Known rows, with every step that occurs
lipa/lolak/tosed/mamugo: [ 25.8   5.0  -5.0  26.0  -0.9 -43.4  -8.5  -4.3 -34.9   4.3  19.2   5.5
 -31.0 -12.2  18.2  -3.3 -13.4 -43.2   5.7  17.9  14.7   4.0]
tosed/mamugo: [ 19.0  16.6 -13.3  22.3  -7.5 -23.9  18.0   7.7 -17.4  -7.8  21.2  10.8
 -25.5 -22.8  11.1 -10.4  -3.6 -31.5   1.1  30.8  23.6   5.9]
soku/mamugo/lipas/lolak/tosed/buzep: [  0.4  15.2  -8.1  25.6   4.4 -76.9 -11.9  22.9  -4.8  22.6  30.6  47.2
 -25.6 -30.4  22.2  11.5 -24.9  -8.0  34.2  10.6  -2.6   0.1]
lolak/tosed: [  5.8  11.0 -12.6  29.3  -6.9 -35.0  -3.7   8.6 -19.9  13.0  20.7  11.1
 -17.7  -9.7  17.2   0.9 -16.4 -28.0   6.3  25.0  13.2  13.7]
lipas/lolak: [  5.1  23.0 -21.9  21.0  -0.7 -28.0  14.0  13.8 -13.8  -0.2  12.4  17.1
 -21.5 -26.3   5.7  -9.0   7.3 -23.7   4.2  11.6   5.0  21.2]
buzep/lipas/lolak: [ -8.7  10.1 -14.6  19.6  -4.3 -28.1  16.9   3.9  -2.2   2.8  11.5  22.4
 -12.8 -31.1   8.8  -4.9  11.5 -21.9   6.1  16.6  23.8  30.7]
lolak/tosed/mamugo: [ 18.7  10.0  -7.3  26.6  -4.1 -48.9   6.1  10.6 -26.0   4.4  22.5  13.6
 -20.1 -12.8  15.4 -11.6 -20.6 -33.3   3.4  24.3  21.7   8.3]
tosed/buzep: [-14.3  10.8 -16.3  25.9 -10.9 -19.7  -1.0  11.2  -6.9   0.7  27.4   9.9
 -26.1 -17.7  14.3  18.7   0.6 -22.1   9.7  33.7   7.9   5.7]
mamugo/lipa/lolak/tosed: [ 13.2  10.4  -8.0  23.5  -3.2 -20.6 -11.3  -6.2 -30.2  20.7  26.6  14.1
 -14.9  -1.9  27.7  17.7   0.9 -30.0  -1.9  13.8  -0.9   8.4]
lipa/buzep/soku/lolak/tosed: [ 14.8 -13.7 -14.4  19.8  -1.7 -52.3 -10.3   8.4  -7.9   3.9  -4.4  27.1
 -22.3  16.2   1.3  -8.7  27.1 -20.7  -0.9  21.4  39.9  16.0]
lipas/lolak/tosed/buzep/soku/mamugo: [ -5.1   3.7  -3.4  15.9   7.2 -68.7  -1.1  18.8  12.9  24.2  25.3  56.8
 -20.4 -18.2   6.6   0.1 -11.1  -2.8  19.2  10.3  -3.4  14.3]
lipas/lolak/tosed/mamugo: [ 21.3  17.5  -9.2  25.5   3.7 -70.4  11.0  14.2 -24.3   0.3  16.9  21.9
 -14.6 -17.2   5.4 -19.9 -16.4 -30.5   4.4   6.0   9.6  14.8]
tosed/buzep/soku/lolak: [-12.2  -1.0  -1.0  27.2  -2.8 -31.7  -9.0   8.2  10.6   5.5   7.2  29.9
 -35.5  -3.4  -1.8  19.1  29.1 -14.0   6.1  28.5  24.0   6.7]
mamugo/lipa/lolak/tosed/buzep: [ -4.6   4.7  -2.3  25.2  -4.2 -30.6 -25.4  -3.3 -24.1  20.8  35.0  14.1
 -17.6   3.1  24.7  35.5  -2.2 -25.1   4.6  15.3 -10.9   3.3]
mamugo/lipas/lolak/tosed: [  8.1  18.7 -15.9  33.7   1.6 -61.2  -9.5  19.3 -15.5  10.0  23.7  26.7
 -25.2 -23.6  17.8  -6.4  -8.6 -25.9  22.9   2.3  10.0  10.2]
buzep/lipas: [-10.0   2.7 -14.6  22.0 -12.7  -9.3  13.3   0.2  -4.7   4.4  18.8  17.8
 -17.6 -27.1  18.3   5.8   8.1 -24.1   6.5  38.2  34.6  21.9]
soku/mamugo/lipas: [ 20.3  18.2 -19.4  21.0  -5.1 -19.0   6.4  13.1  -3.7   9.3  27.1  31.4
 -32.8 -37.9  29.8   4.8  -7.8 -14.4  24.7  32.2  20.9  -2.8]
mamugo/lipa: [  9.6  22.2 -15.9  18.9 -10.5  -1.5  14.7   4.9 -11.0   7.8  25.9  16.6
 -14.2 -10.2  20.3  11.4  13.5 -20.4  -6.2  27.4   7.4   9.8]
lipa/buzep/lipas/lolak/tosed: [ -0.5  -6.1 -24.5  16.2  -4.0 -57.7   5.7   7.3 -17.4   2.6  10.0  24.9
  -1.5 -12.4   7.3 -17.5   5.6 -25.5   2.8   9.4  28.8  33.2]
lipas/lolak/tosed/buzep: [-14.7  10.6 -11.9  27.0   0.9 -65.4  -8.9  18.7 -14.6  11.9  22.9  22.2
 -16.8 -13.5   5.7   9.1 -13.3 -20.3  13.6   8.7  -6.1  13.8]
buzep/soku: [  0.0   5.5 -15.6  23.3  -9.9  -7.5   9.3   7.9   8.5   4.5  20.5  28.5
 -29.4 -16.7  10.6  -3.6  19.0 -23.1   2.4  29.6  25.6  18.1]

Rows
[ 16.9  12.1  -9.3   7.7  -7.7  -6.1  17.4   4.3  14.0  20.5  29.3  51.7
 -16.6 -14.8  20.4   2.5  15.8  -4.5  -1.8  28.5   8.9  11.7]
buzep/soku/mamugo/lipa
[ 27.8   7.2  -7.0  36.4  -0.4 -48.4 -18.5   2.0 -33.7   3.6  28.3  13.4
 -39.7 -19.8  27.5   1.7  -9.7 -42.5  21.4  14.2  21.0  -8.0]
lipa/lolak/tosed/mamugo/lipas
[ 16.2  11.0 -31.1  12.4 -15.3  -4.3  13.5   6.7 -19.1  -1.8  23.0  13.7
 -10.3   2.0  16.3   0.2  25.1 -21.6 -11.0  27.4  16.4  10.9]
mamugo/lipa/buzep
[ 21.8  23.1 -15.5  27.7   1.3 -48.9  13.5  19.3 -17.0 -10.5  22.6  23.6
 -33.1 -37.0   9.8 -18.0   6.3 -31.1  18.7   8.7  21.9   2.9]
tosed/mamugo/lipas/lolak
[ 25.6   4.0 -30.5  10.6   0.5 -43.7  10.7  20.4   6.5   4.0  17.8  55.8
 -33.2 -28.5  12.8 -20.7  25.1  -9.6  18.1  10.8  27.3  12.3]
lipa/buzep/soku/mamugo/lipas/lolak
[ -9.3   3.1   3.4  28.3   0.7 -59.2 -21.2   8.9 -15.7  11.9   7.0  13.7
 -21.9   5.4   8.1  24.8  -4.4 -17.9  10.3  25.3  14.0   2.3]
soku/lolak/tosed/buzep
[-23.5  -9.4   9.1  29.0  -1.8 -58.2 -16.9   2.6  -8.9  15.9   7.2  20.9
 -13.7  -1.5  12.6  28.5  -2.1 -16.6  12.7  30.2  31.8  13.1]
soku/lolak/tosed/buzep/lipas
[  1.0  -9.3  -0.6  20.7   1.1 -43.8 -23.2  -1.0   2.8  29.2  26.5  39.5
 -32.1 -12.0  20.4  20.5  -8.6 -14.8  18.7  21.6   2.4   4.5]
lipa/lolak/tosed/buzep/soku/mamugo
[ -7.7   4.1  -8.5  23.4  -0.1 -55.7   4.7   7.5  -8.5  11.0  12.8  26.8
  -6.1 -22.4  12.7  -5.5  -8.3 -22.6  10.6  11.4  20.3  30.8]
buzep/lipas/lolak/tosed
[ 29.2  17.2  -8.6  17.3  -5.9  -9.7   9.1  -7.2 -28.3   1.4  26.2  10.0
 -23.9 -13.4  19.4   7.6  14.2 -34.6  -7.0  17.3   9.4   1.5]
tosed/mamugo/lipa/lolak
[ 16.8   8.8  -7.5  22.1   7.3 -66.5  -2.1  21.4   9.8  22.8  24.1  61.1
 -27.1 -30.1  16.9 -12.8  -6.5  -9.5  26.0   3.6  13.0  11.2]
buzep/soku/mamugo/lipas/lolak/tosed
[  4.8   2.4  -4.0  11.8  -3.0  -8.2  -5.8  -4.5  10.0  23.6  32.7  45.7
 -27.8 -13.6  21.6  29.0  20.3  -8.0   6.0  21.5  -4.9   2.3]
tosed/buzep/soku/mamugo/lipa/lolak
[-27.9   3.8 -10.4  22.5  -4.4 -38.5   8.9   8.7   3.0   0.4  20.1  24.1
 -13.8 -29.7   5.6  12.3   6.0 -18.0  13.0  17.8  15.0  23.8]
tosed/buzep/lipas/lolak
[  7.6   7.0  -0.2  14.6   0.8 -35.5 -19.2  -5.2 -18.4  31.2  34.4  30.3
 -16.2  -4.5  29.6  35.4 -13.7 -11.1  10.6  18.3 -15.6  -0.7]
soku/mamugo/lipa/lolak/tosed/buzep
[ 23.2  22.0 -11.7  18.0  -7.6 -12.4  22.9   5.9 -16.0   0.0  30.8  19.7
 -14.3  -9.7  15.3  -0.9   5.5 -27.0  -9.1  25.3  16.1   3.8]
tosed/mamugo/lipa
[ 20.8  11.1  -8.7  35.2  -5.3 -54.6  -3.9  15.2 -21.2   4.3  30.6  19.9
 -29.0 -19.5  22.7  -7.1 -15.2 -34.1  18.8  22.3  29.2  -5.0]
lolak/tosed/mamugo/lipas
[ 22.8   2.6   0.4  13.3   2.1 -27.1  -8.0  -7.7  -2.6  33.1  28.7  46.2
 -18.0  -6.3  26.6  11.8   4.0 -14.2   3.8  12.8  -0.3   9.6]
buzep/soku/mamugo/lipa/lolak/tosed
[ 21.4  23.1  -4.0  19.9   5.2 -59.5  12.4  12.5 -21.9   7.6  27.1  29.3
  -2.4  -6.5   8.8 -13.7  -8.5 -24.1  -4.4  -1.0  -1.5  13.9]
lipas/lolak/tosed/mamugo/lipa
[-21.9  -8.4   4.2  26.3  -7.4 -28.6 -20.0 -10.4 -17.4  23.3  34.4  22.8
  -8.2  -4.7  27.9  38.6   2.2 -23.9   6.2  18.4   4.8   9.9]
mamugo/lipa/lolak/tosed/buzep/lipas
[ 21.4  15.2  -2.4  23.5  -5.2 -40.9   7.6   6.0 -24.8   9.6  33.3  21.3
  -8.2  -0.8  18.9  -4.5 -11.7 -27.5  -5.6  20.6  10.4   3.9]
lolak/tosed/mamugo/lipa
[ 10.6   5.3 -13.4  28.4  -3.1 -29.5 -16.2  -2.8 -29.6  12.9  15.5   5.2
 -28.3  -9.2  20.7   9.0  -6.0 -37.6   8.8  17.4   8.4  12.4]
lipa/lolak/tosed
[ -8.6  -1.6  -6.4  30.9  -3.0 -37.4 -24.7  -1.0 -24.0  12.7  24.7   7.0
 -30.6  -7.0  20.7  28.2 -10.1 -31.1  14.1  19.3  -1.2   4.6]
lipa/lolak/tosed/buzep
[ 18.9  23.4 -14.3   8.4  -5.5  -7.5  18.8   5.1  -4.2  15.7  25.8  34.8
 -13.8 -19.1  25.9  10.8  -1.5  -7.3  -0.4  30.7   4.0   7.1]
soku/mamugo/lipa
[  7.1   4.0  -4.4  20.7  -1.6 -19.8   2.3   5.0   6.6   4.9  -1.7  27.6
 -32.0  -7.1   2.2   1.8  32.3 -18.6   0.8  27.6  31.0  13.9]
buzep/soku/lolak
[-16.5   1.2  -5.6  37.6   0.9 -68.1 -16.7  25.1   8.4  14.7  34.0  48.6
 -31.1 -17.2  10.3   5.2   2.4 -19.2  26.9   0.6   8.4   5.2]
mamugo/lipas/lolak/tosed/buzep/soku
[-28.6  -9.5  -1.6  30.1 -12.3 -45.1 -10.7   4.9  -6.4  14.8  27.5  23.3
 -11.2 -12.9  18.8  21.5 -16.5 -21.2  13.8  32.1  21.6  15.0]
lolak/tosed/buzep/lipas
[ 20.4  20.9 -13.0  22.0   7.4 -66.1  -3.2  20.2  -9.5  19.2  22.4  43.5
 -23.6 -34.3  24.6  -6.3 -19.0 -12.1  28.0   7.0   5.2   7.8]
soku/mamugo/lipas/lolak/tosed
[ 28.5  11.3   4.3  33.2   2.7 -69.2 -11.9  12.2 -23.6   1.0   9.9  21.7
 -30.9 -10.1  14.8  -1.6  -2.4 -28.8  16.8  20.9  35.4  -8.0]
soku/lolak/tosed/mamugo/lipas
[-13.0  12.9 -10.4  36.0   0.0 -69.6 -18.7  24.1 -14.4  10.7  31.2  27.3
 -27.0 -19.9  16.2  11.3 -10.4 -20.3  27.7   3.4   0.8   3.5]
mamugo/lipas/lolak/tosed/buzep
